Every row comes from one small tree of marks. The marks that hang from a mark follow it in brackets, in alphabetical order. Every link used is in the known rows. Which tree was each row made from?
In the rows, 128 means zero.
Known rows
vidob(ditip(fofu) fumeri lalofo(famomif)): [131 107 134  74 132 166 168 109 181 143  70 102 140 111 129 110 136 138
 135 109 133  83 157  98 152 171 145 106]
lalofo(famomif vidob): [129  93 181  81 155 154 168 138 159 146  90 110 129 122 157 128 110 157
 109 115 149  94 146  92 125 167 137 114]
zove(fumeri(vidob(ditip lalofo(famomif)))): [125  84 147 105 164 169 172 142 189 149  76 119 125 107 132 107 103 127
 106 107 159 112 134  98 125 176 136  82]
fumeri(vidob(ditip lalofo)): [129  85 136  96 161 164 148 145 166 150  99 119 122 108 138  94 117 150
  94 108 141  85 133 108 147 147 150  97]
vidob(ditip(pevo) fumeri lalofo): [125  96 130  74 126 162 137 124 166 159  87 118 133 109 140  99 147 150
 126 103 129  78 157  97 146 156 137 107]
vidob(ditip(fofu pevo(gapa)) fumeri): [136 103 127  86 101 128 138 130 184 168  85 103 112 118 151  85 160 142
 125 113 122  73 208 115 143 151 124  91]
gapa(fofu): [125 103 149 101 144 148 129 154 180 153 107  92 111 122 153 107 138 136
 108 105 120  68 170  86 143 150 155 116]
gapa(fofu(ditip)): [119 105 144 101 152 131 121 153 191 159 106 106 100 123 145 108 133 133
 112 113 111  64 197  89 154 140 164 122]
pevo(ditip(fofu vidob(lalofo)) gapa): [141 126 112  91 171 118 109 145 191 143  83 108 119 138 139  89 123 130
 127 114  80  67 197 106 163 165 179  99]
pevo(gapa): [127 102 143 107 151 145 119 150 171 156 112 104 114 131 151  95 128 137
 109 102 112  77 168 100 128 146 148 118]
ditip(fofu(gapa)): [124 107 150 114 141 131 130 146 187 155 106  98 100 128 147 107 138 142
 112 106 128  72 197  94 135 143 152 104]
pevo(ditip(fofu vidob)): [126 119 131  77 139 115 118 158 177 148 100 108  90 135 163  89 130 141
 117 112 103  58 179  95 164 148 173  92]
vidob(ditip): [128  93 146  82 122 151 135 152 163 157 114 106  93 113 155  91 125 152
 108 107 132  63 136 100 145 137 153 108]
lalofo(vidob(ditip(fofu) fumeri)): [127  91 162  59 116 148 164 135 159 149  83 110 118  97 157 101 137 162
 119 123 147  94 154 103 134 148 123 107]
gapa(fofu(ditip(pevo vidob(lalofo)))): [132 117 126  82 171 120 110 142 198 166  89 111 109 133 144 108 132 133
 118 112 102  42 211  84 173 167 179 101]
vidob(ditip fumeri lalofo(famomif)): [123 100 140  67 142 179 161 110 171 141  83 114 145 110 133 105 123 138
 132 108 126  91 132  99 144 170 144 118]
ditip(pevo vidob(fumeri lalofo(famomif))): [121 114 141  61 160 156 144 115 175 147  78 112 147 136 152 109 133 131
 128 104 118  74 161  80 143 189 148  97]
zove(fumeri(vidob(ditip))): [115  76 154 105 137 154 146 168 176 159 100 119  92 103 154  87 117 134
  93 105 157 105 134 101 119 145 124  80]
gapa(fofu(ditip(pevo vidob))): [128 116 136  81 149 105 109 153 196 171 101 105  88 138 162  98 137 133
 110 119 107  40 214  89 167 156 169  96]
pevo(ditip(vidob(lalofo)) gapa): [133 119 116  85 181 128  99 146 183 145  95 120 122 138 141  87 112 131
 122 116  74  72 171 110 153 162 179 108]
pevo(ditip(fofu vidob(fumeri))): [110 122 133  62 134 125 122 142 173 141  94 113 107 131 163  84 141 131
 129 113  92  75 173  96 154 152 156  97]
famomif(lalofo(vidob(ditip(pevo)))): [152  80 158  70 117 144 174 133 165 163  85 125 111 101 150 104 114 187
 106 116 151  77 157 103 145 157 117  95]
pevo(gapa(fofu)): [136 105 139 113 154 135 121 153 193 157 104  92 115 127 148 100 139 125
 112 111 106  75 190 101 136 155 150 115]
ditip(fofu): [125 105 148 101 134 146 137 154 167 154 102  96 104 125 155 105 141 147
 110  96 136  64 170  85 142 144 154 106]
zove(fumeri(vidob(lalofo))): [111  83 150 123 181 175 142 160 176 149  86 125 129 113 138 108 116 125
  99  91 152 115 139  79 112 160 135  93]

Write each row's tree
[111 117 146  63 135 141 125 140 166 147  98  99 113 129 169  87 143 132
 120 105 116  70 161  82 139 155 146  97]  ditip(fofu vidob(fumeri))
[127  80 163  54 125 169 177 121 157 141  86 130 131  92 149  98 112 171
 119 118 135 103 126 101 127 152 106 115]  famomif(lalofo(vidob(ditip fumeri)))
[132 109 142 116 128 119 129 145 191 168  99 100  98 131 150 115 152 148
 110 104 137  65 225  95 140 151 143  89]  ditip(fofu(gapa) pevo)
[130 108 136  80 164 144 116 143 167 158  97 110 119 135 156 102 128 146
 111  96 121  50 162  79 150 167 166  93]  ditip(pevo vidob(lalofo))
[129 109 134 112 161 122 113 148 203 164 101 104 104 132 142 102 132 122
 113 121  95  70 216 106 151 146 161 123]  pevo(gapa(fofu(ditip)))
[ 94 116 147  59 153 137 110 137 169 151 109 123 106 132 162  86 128 129
 121 111  97  69 159  86 144 146 157 116]  fofu(ditip(vidob(fumeri)))
[143  81 164  67 130 157 173 138 161 149  93 124 112  98 149 102 101 180
 105 115 143  83 129 102 137 151 124 109]  famomif(lalofo(vidob(ditip)))
[130 120 131  91 172 108 100 153 201 160 104 104  97 139 152  86 121 118
 113 127  79  55 209 103 156 157 174 110]  pevo(gapa(fofu(ditip(vidob))))
[144  91 126 106 138 140 157 145 181 164  78 113 117 113 138 101 143 154
  98 108 157  71 185 109 160 158 144  71]  fumeri(vidob(ditip(fofu pevo) lalofo))
[108 120 147  79 145 129 118 133 183 146 102 102 109 131 159  91 142 127
 120 114 107  74 186  91 134 156 145  94]  ditip(fofu(gapa) vidob(fumeri))
[130 126 121  90 170 115 113 142 196 141  92 115 107 133 134  99 123 134
 125 116  90  66 201 102 161 160 179  95]  pevo(ditip(fofu(gapa) vidob(lalofo)))
[107 120 142  59 178 153 135 111 179 140  86 123 137 134 138 107 113 122
 132 116  99  77 157  85 151 175 169 117]  fofu(ditip(vidob(fumeri lalofo(famomif))))
[135 123 122  95 193 121 101 142 206 155  90 106 118 136 133  96 118 116
 120 123  79  56 206  99 161 168 183 116]  pevo(gapa(fofu(ditip(vidob(lalofo)))))
[149  92 157  88 116 109 152 143 183 171  87 108  95 109 153 115 136 171
 107 129 153  76 213 114 143 153 129  85]  lalofo(vidob(ditip(fofu(gapa) pevo)))
[113 116 146  61 173 167 141 116 170 134  87 112 148 132 148 106 120 126
 127 104 111  83 134  81 137 183 155 109]  ditip(vidob(fumeri lalofo(famomif)))
[128 117 131  87 155 103 101 148 187 175 104 117  90 147 160  87 127 133
 109 117  97  49 213 104 154 152 167  98]  fofu(ditip(pevo(gapa) vidob))
[160 101 115 103 144 131 126 139 202 167  83  97 124 117 131  99 142 139
 117 116 112  63 207 114 158 166 153 102]  vidob(ditip(pevo(gapa(fofu))) lalofo)
[116 112 135  66 158 154 119 128 167 152  92 116 137 131 157  99 141 138
 123  98 113  68 157  76 139 170 149 101]  ditip(pevo vidob(fumeri lalofo))
[126 118 147  92 151 115 116 149 187 153 110  95  89 137 159  96 131 137
 110 111 114  56 189  92 143 155 162  90]  ditip(fofu(gapa) vidob)
[150  94 128 114 123 116 147 150 190 175  87 107  98 120 151  87 145 148
  92 119 143  75 211 129 152 151 132  66]  fumeri(vidob(ditip(fofu pevo(gapa))))
